Each row comes from the steps of one walk. Every step used is in the known rows, and no mark comes twice. Write the walk behind each row, first mark first.
Known rows
zenat/vumik/tufid: [  6  11 -10  -8   6   0 -27  21 -31  -7  -7  24  12  18   8 -16  -2  17
   3 -24  -7  -3  15   1  15   4   9   2  -3  20   5  23   3   8  10  19
   6  23  23   6 -14]
zenat/vumik/lisevan: [-14   4 -14  -6  20   3  -9  26 -16 -21   9  22  28 -23  10 -17  22  23
 -13 -16 -23  21   6   8   2  17  25   7 -15   3  -8  16   2  18   4  19
   1   5  15   2   0]
nutefi/toguv/zenat/vumik/fupuz: [ -7 -12  25 -13  11 -19 -31  22 -26  -8  27  17   7  -5  14   6  33   4
 -18 -21 -17 -17   5 -23  30  30  -1 -18 -15  21  -5  26 -24   5   8  15
  25   1  -8  -2  -9]
fupuz/toguv: [ -6 -13  -9 -14 -15  -7 -10  -5  -5  -5  11  -1  13 -21  -4  14   4   8
  12   2  16  -8   7  -9   8   7   1  -3  13  17  -6 -18  13  -5   1   2
  -1  -9 -14   1  -1]
nutefi/toguv/zenat: [  8  -3  33   4  16  -9  -9   4   7   5  27 -12  -1 -15  14  14   4  -8
  -6  -3  14  -4   3 -23  -6  20  -9 -19   9  -2  -9  11 -18 -15  -2  -1
  22  -9 -18  -3 -12]
toguv/zenat/vumik: [  2   7  -5  -7   3  -5 -13  31 -23  -4  20  38  20  -4  10  -3  25   1
 -27 -24 -26   3  18   1   1  27   0  12 -10  29   7  18 -16  -5   5  11
   9 -12   4   6   7]
vumik/fupuz/toguv: [-17 -19   5 -20  -7 -17 -22 -10  -9 -15   8   1   2  -9 -19  17  30  18
  11  -1   6 -20   0 -20  20  -3   6   6   3  29 -18 -18  -2   8   7   2
   2  -2  -6   4   8]
nutefi/toguv/tumal/vumik/fupuz: [-35   2  35   4  25  16 -25 -21  20  -2   0  -8  -9  21  -5  12   4  -5
  24  -7   7 -14  -4 -35  17   0  13 -16   6  26   2   1 -27  17 -17   2
  -6  -6 -18 -18  13]
nutefi/toguv/tumal/vumik: [-19   7  24  13  16  19  -6 -15  25  11   0  -9   4  12  10   5 -18  -8
  29  -9  17   0   3 -19   6   6   5 -25  16  20   5  -1 -21   0 -27  -4
 -16 -19 -21 -15  10]
lisevan/vumik/nutefi: [ -7  -8  14  45   1  19 -14 -18 -11   0 -30  12   2   1  10 -25  -9   6
  20 -20 -22  -6  14 -12 -24  -6  16  -6   2 -39  13  22   6  10  -8  17
 -11  17  16  -9  24]
toguv/tumal/vumik: [-28  12   8  11   7  28  -3 -11  23   5 -10   7   3  21  -4   2  -5 -11
  20 -13  -4   4  16  -7 -13   0   4   0   6  29  18  -6 -19   6 -20 -11
 -17 -24  -6 -13  24]
nutefi/toguv/lisevan/vumik/tufid: [ 11  15  54  48  17  13 -37 -28  18  12 -34 -29 -20  30  19 -24 -45  -5
  30 -28  22  -7  11 -21 -11 -14   1 -24  30   5  13  20   3  10   5   0
   0  32  -7 -20  -7]
fupuz/toguv/tumal: [-29  -3  -3 -13  -1  12   1 -10  14  -7  15  -4   8 -32 -17  28   0 -10
  24   1  20 -13  12 -18   3   1 -10   7  30  32  -5 -25   2   0  -6 -10
  -9 -14 -23 -11  10]
nutefi/toguv: [  3 -12  17   2  -1  -5  -3  -1   1   1   4 -22   0  -4  10   2 -11  -1
   2   6  23   0  -9 -18  18   6   1 -22  17 -14  -9   6  -4   2  -2   3
   7   5  -8  -4 -16]
toguv/zenat/vumik/tufid: [  6  16   7   1  17  -6 -28  26 -28   2  14  31  20  14   4 -10  22  13
  -9 -33 -23  -9  31   0  -3   2  -5   9   0  29  15  34 -15  -4   7  22
  12  16  16   5  -9]
tufid/vumik: [-16 -10 -13   2   6 -10  -4   5 -10   7   8   3 -10  23 -17  -6  12 -24
  -7 -10  -6   3 -14   4  -7  19   2  -1  -1   0   0 -19   2   0  -3  19
 -23  15  12  20   9]
tumal/toguv: [  6   5   4  -9   6 -10  -5   1   6  -5   5   3   5 -16  -2  -9  -7  -9
   1   9   8  -6 -17   0  17   7  -4  -6   7  -6 -33  -9  11  14  -7   2
   6   0   2 -11  -8]
zenat/vumik/nutefi/toguv/lisevan: [-15  -9   9  -5 -10  14 -37   2 -12 -20 -18  13  -5 -14  22 -13 -41  -2
  11 -18 -12  -6   1 -11   7  32  11 -33  13  -1   4  18  -3   9  -4  13
 -17   7 -16 -22  -5]
nutefi/toguv/zenat/vumik: [ 14  -3  14  -2  11 -15 -23  32 -19   0  21  14  14 -15  19   0   9  -1
 -14 -15  -5  -1  10 -15  13  31  -5 -16  -2  13  -1  25 -16 -10   7  20
  18  -7 -12  -2 -13]
toguv/lisevan/vumik/tufid: [ -3  22  38  41  12  22 -30 -26   8   3 -34  -7 -16  35   4 -31 -34 -10
  22 -29  -1  -5  15   1 -26 -25   6  -4  17  17  22  19   5  12   4   2
 -10  23   2 -13   6]
lisevan/fororim: [  9  -8  15   8  -8  13  11   2   8 -19 -15  11 -13  10   9  -6  14   4
   4  11   8 -17   6  10  -8  -8   6  14   4  11  -6  10  10  -2   2  -4
  17  20   3 -12  11]
fupuz/toguv/tumal/vumik: [-31   9  -3  -1  -1  18 -13 -15  15   4  12  11  14   1 -14  19   2  -4
  35 -13  10  -5  24 -16  -9   4  10  -2  24  50   5 -27  -8   3 -20   1
 -17 -34 -10  -8  29]
tumal/vumik/lisevan: [-12  11   0   3  29   2  -4 -11  15  -1   2  15  24   2   1 -14   8  17
   7 -20 -18  17   6   1 -24   0  29   0 -13   6  -4  12  -8  11 -19   4
 -13 -15  21 -13  17]
lisevan/vumik/tufid: [ 10   5  25  39  13  11 -32 -10  -3  13 -27  -4  -1  26   0 -25  -8  12
  15 -22   0  -8  19 -11  -9 -22   6   6   9  -5  21  21   4   7  -3  16
   3  36  22  -1   7]
tumal/vumik/nutefi/toguv: [ -4 -17  23  13   4   8 -24 -26  -2  -1 -11  10  12   6  15 -11 -26   7
  24 -13   0  -4   9 -29  -6  10  24 -24   6 -29  -3  12 -14   3 -23  21
 -13  -9   8 -14   4]

Which walk is each row?
[ -2  14  28  32   3  14 -38 -24   6   0 -13  -6  -5  11   0 -17 -29   5
  32 -37  17 -17  28 -11 -21 -19   0  -3  35  38  15  -8  15   6   7   1
  -7  16  -1 -15  11]  fupuz/toguv/lisevan/vumik/tufid
[ -4   8  26  31  -4  16 -30 -31  16  -2 -42  17 -15  -6  15 -42 -36 -18
  23 -22 -15  -4   0  -5 -18   4  11 -31  12 -22 -11  -1  13  25 -16   9
 -13  22  -3 -35  22]  tumal/toguv/lisevan/vumik/nutefi
[-34 -18  11 -13 -14   2 -25 -12   0 -30  -2   0 -51  35 -28   0  29 -21
   7 -13  -5 -34  -5  11 -15   6  10   6  18  67 -23 -34  14  12   0  -2
  -8  28 -10  -9  24]  tufid/vumik/fupuz/toguv/lisevan/fororim
[-16 -10 -23  -7  -9  15 -26  12 -37 -14 -17  40  18 -10   9 -14  -7  13
  -5 -18 -32  -5  12   1   2  19  18   0  -6 -21   9  20  -3   8  -8  32
  -4  10   9  -3   7]  zenat/vumik/nutefi
[-13  -1  27  -2  -2  12 -33 -24  11 -21 -15  14 -36  31  -7  -3  17   5
  19 -13  -7 -30  21  12 -17  -7  36   3   9  85 -14 -16  -2   7  -9 -20
  -3  -2 -12 -27  35]  tumal/vumik/fupuz/toguv/lisevan/fororim
[ -3  -3 -14 -20  -2 -22 -27  28 -24  -5  39  30  29 -31   8  15  30   6
  -7 -22 -10 -11  22  -8   1  31  -1  -3   4  44   4  -2  -1  -8  16  12
  11 -26  -5   7  10]  fupuz/toguv/zenat/vumik
[-11 -17  17   3 -19  31 -25   9 -10 -39 -33  25 -25  -1  30 -24 -26   4
  11 -13 -10 -12  10   5  -6  22  23 -26  10   6  -2  29  10   8  -9   9
   7  31 -14 -35   4]  zenat/vumik/nutefi/toguv/lisevan/fororim
[ -6  -8   2  -8   5  -4  -5  39 -15 -37  25  45  16 -38  20  -1  52  36
  -2 -22 -11  -3  38   7 -18  19  18  18   7  39 -20  24  14   5  -3  11
  32   3   9 -15  13]  fupuz/toguv/zenat/vumik/lisevan/fororim
[  8  -5  39  20  -7  17 -10 -13  26 -25 -26 -13 -43  11  17  -4 -22 -16
  10   3  22 -12   0   6 -11   7   5 -19  26  16  -9   5  12  -6  -2 -17
  19  22 -27 -32  -6]  nutefi/toguv/lisevan/fororim
[ -3  -6   8 -10  -1 -17  -5   3  -2  -4  39  10  16 -24  -6  25  21  -2
   8 -11   7 -13  22 -12 -12  14 -10   2  13  30  -6 -14  -5 -11  -2  -4
  11 -23 -12  -3  16]  fupuz/toguv/zenat
[-23 -32   4   7  -7  -7 -18  -6 -15  -1   1  -3  -3   4  -5  -3 -15 -16
  15 -15   5  -9 -19 -20   2  31  12 -23  12 -43  -6  -1  -3  10 -18  33
 -20  21  12   1  -2]  tufid/vumik/nutefi/toguv
[-42   1  10 -22  -4  10 -14 -14  10 -12   0  -4  -2  -8 -23  33  32   4
  26  -3   5 -27   1 -25  15   3  -6  16  22  44 -11 -27  -7  19  -9  -8
  -1   0 -17  -5  10]  vumik/fupuz/toguv/tumal
[ -8 -11  15 -22   6 -29 -26  -6  -3  -8  30  13   9 -18 -13  24  55  10
   2 -16  -3 -31  14 -29   0   7  -6   4   2  34 -14  -9 -16  -2   3  -9
  14 -12  -9   2  13]  vumik/fupuz/toguv/zenat
[ -8  -4  29  22  14  10 -22 -12  -6   2 -18   1 -14  21  -2 -17  23  11
  -9 -14 -17 -11   2 -16   5 -19  10   2  -4   1   6  12   0  20   2  11
   5  26  10  -1  19]  lisevan/vumik/fupuz
[ 15   0  19   2  22 -10 -33  20 -26  -1  15  15  18   3  13   0   7  11
   8 -26   3 -12  14 -18  16  22  -6 -13  10  17   9  39 -17  -3  10  28
  21  12   8  -1 -24]  nutefi/toguv/zenat/vumik/tufid
[ -7 -12   2  11  -5   4 -21 -29  -9   4 -20  27  13  12  11 -11 -14   9
  20 -22 -24  -3  17 -12 -18   1  26  -9 -12 -17   5   8 -18  10 -26  12
 -15 -11  12 -13  20]  tumal/vumik/nutefi
[ -7   8  35  20  24  21 -22 -20  16  14  -8  -7   4  34  -1   4 -23   4
  41 -21  32  -5  17 -27   5  -9  -2 -12  32  22  15  12 -23   3 -24   8
  -6   2   0 -17  -3]  nutefi/toguv/tumal/vumik/tufid
[ -5  -9  13  -5 -18  17 -10  -8  17 -24 -12  -1 -34  -1  -1   3  -7   1
  15   2  12 -21  16  16 -21  -6   7   2  25  59  -9 -15  27  -5   4 -13
   4   7 -23 -19  18]  fupuz/toguv/lisevan/fororim
[-20   5  28  41  -2  36 -25 -31   4  -1 -42   6 -14   5  17 -30 -28  -9
  15 -28 -17  -2  15  -6 -35  -2  13 -19   8 -15  23  12  -1  15  -2   1
 -23  14  -7 -28  30]  toguv/lisevan/vumik/nutefi
[  7   7   1 -14   1 -15 -38  24 -32  -7  33  26  24  -9   3   6  21  22
  10 -33  -7 -18  34 -12  -2  13  -3   9  15  47   6  10  -1  -9  14  18
  19  -5  14   0  -6]  fupuz/toguv/zenat/vumik/tufid
[ 12  10  23  -1  15 -21   0   8  12   5  21  21   7 -18  11  -5  16 -13
  -2   0  -6 -17  -5  -4   3  16 -17  -6   4   6 -25  -6  -1   2  -8   5
  22  -4  -2 -14  -4]  tumal/toguv/zenat
[-34   5   8  13   1  39  -7 -22   8   0 -25  23   9  13  -8  -5 -10  -6
  38 -15 -15  -3  19 -16 -24   1  17  -2   7   1  20   5 -25  11 -38   5
 -25  -8   2 -21  34]  toguv/tumal/vumik/nutefi
[  9  22  11   2   9   5  -9 -12  26  -6 -10   4 -21 -11   3 -18 -29 -29
   5   1   8  -7 -11  14   2  13  -5 -18  12  18 -22 -24  11  10  -6  -8
  -7   1 -16 -27  -4]  tumal/toguv/lisevan
[ -7 -20  -3   2  -9  -3 -27  12 -24 -16  -9  22  17 -20  21 -14 -18  12
   6 -21 -10  -9   0 -19  18  30  18 -23   3 -25  -1  25  -2   8  -1  34
   4  16   1 -11 -15]  zenat/vumik/nutefi/toguv
[-32 -11   4  -3   1  26 -21  17 -14 -18 -17  14  20 -21  11  -1 -23  -3
  20 -12  -2  -6   3 -27  18  36   8 -18  21 -16   6  28 -13  10 -10  29
  -9   0 -17 -11  -6]  zenat/vumik/nutefi/toguv/tumal
[-19 -26  20   1   4 -13 -21  -1 -14   0  22   5  -5  -1   1   7   5 -20
  10 -29  -2  -8  -5 -31 -23  39   1 -23  17 -30  -7   6 -17   1 -16  32
  -8  10   9  -4   4]  tufid/vumik/nutefi/toguv/zenat
[-18 -13 -16 -33  -8 -17 -34  12 -39 -19  13  29  15 -17  -8   4  38  23
 -12 -14 -16 -21   8 -11  32  17   9   2  -9  44 -14 -13   5  13  15  16
   1  -1  -1   4   6]  zenat/vumik/fupuz/toguv
[-61 -13  -5 -24   1  -2 -18 -12  -4  -9  17   0 -13   8 -39  21  40 -23
  20 -13   5 -31 -15 -21   5  12  -1  10  24  41  -7 -40   0  13  -9  13
 -19   8  -9   0  24]  tufid/vumik/fupuz/toguv/tumal
[-22 -15   1  15  17   7  10  11  -1 -23  -3  15 -12  15 -10 -21  34   6
   2 -11  -2   4  -7  15 -30  12  24  16   1   6 -17   3  21  25 -17  22
  -2  36  23 -11  18]  tufid/vumik/lisevan/fororim
[-14  -1 -10 -12  14 -15 -15  33 -16 -28  38  34  44 -47   7   9  43  20
  -4 -31 -11   3  27  -8  -6  28   7   8   7  32 -15   5  -2   5   1  17
   6 -16  -2  -1  13]  fupuz/toguv/zenat/vumik/lisevan
[-18  -4  12 -21  -6   1 -33 -23   4 -20   4  -1 -22   2 -16  20   9  -8
   9  -5  -3 -23  -4  -7   0  -3  -1  -2   7  54 -12 -27   2  12   2 -18
  -8  -4 -19 -14  12]  vumik/fupuz/toguv/lisevan
[-14   4  53  38  17  15 -35 -28  17   3 -25 -26 -34  18  10 -18 -11 -12
  13 -17  -1 -12 -10 -21   4  -3   5 -30   8  13  -4   7  -5  16   5  -5
  -5  21 -23 -16   1]  nutefi/toguv/lisevan/vumik/fupuz
[ -3 -12  28   6   3  -8 -18  -6  -2  -2  11   3   3 -18  18   2  -6   1
  12 -11   6  -9   6 -37 -10  16   1 -19  10 -37  -5  24 -16  -5 -22  16
  13  -2  -7 -16   0]  vumik/nutefi/toguv/zenat
[-27 -14 -10  -2  -3   1 -11  -4 -20  -1  -5  13   0   7 -14 -14   1 -10
  12 -14 -20 -11  -7  -1 -14  16  15   0   8 -29   0  -8  -3   4 -15  29
 -23  18  28   5  13]  tufid/vumik/nutefi
[  1 -11  24   9  21  -3  -2  39  -4 -34  15  20  12 -19  34 -13  39  28
  -9 -19  -7  -5  16  -3 -12  27  17  -5   8  10 -17  47   7   4 -13  11
  34  24  -1 -23  -6]  nutefi/toguv/zenat/vumik/lisevan/fororim
[-12  -7  -9  -1   7   9   4  36 -13 -42 -12  35   6 -15  18 -24  32  33
 -12 -18 -20   5  14  22  -8   6  28  12  -8  14 -11  29  17  20  -9  11
  19  29  17 -11   0]  zenat/vumik/lisevan/fororim
[-30 -10  43  42   2  36 -16 -21  12   0 -36 -11  -2 -18  10 -10 -31  -1
  40 -12  12  -5  13 -41  -8   8   7 -22  33 -37  11  27  -7  22 -21  13
 -12  22 -10 -26  13]  lisevan/vumik/nutefi/toguv/tumal
[ -8  -2   6 -17  11 -15 -27  23 -27  -8  18  33   7   2   5   1  49  10
 -26 -29 -43 -16   4  -6  10  20   2   7 -21  37  -7  21 -30   5   9   7
  10  -4   1   1  16]  toguv/zenat/vumik/fupuz
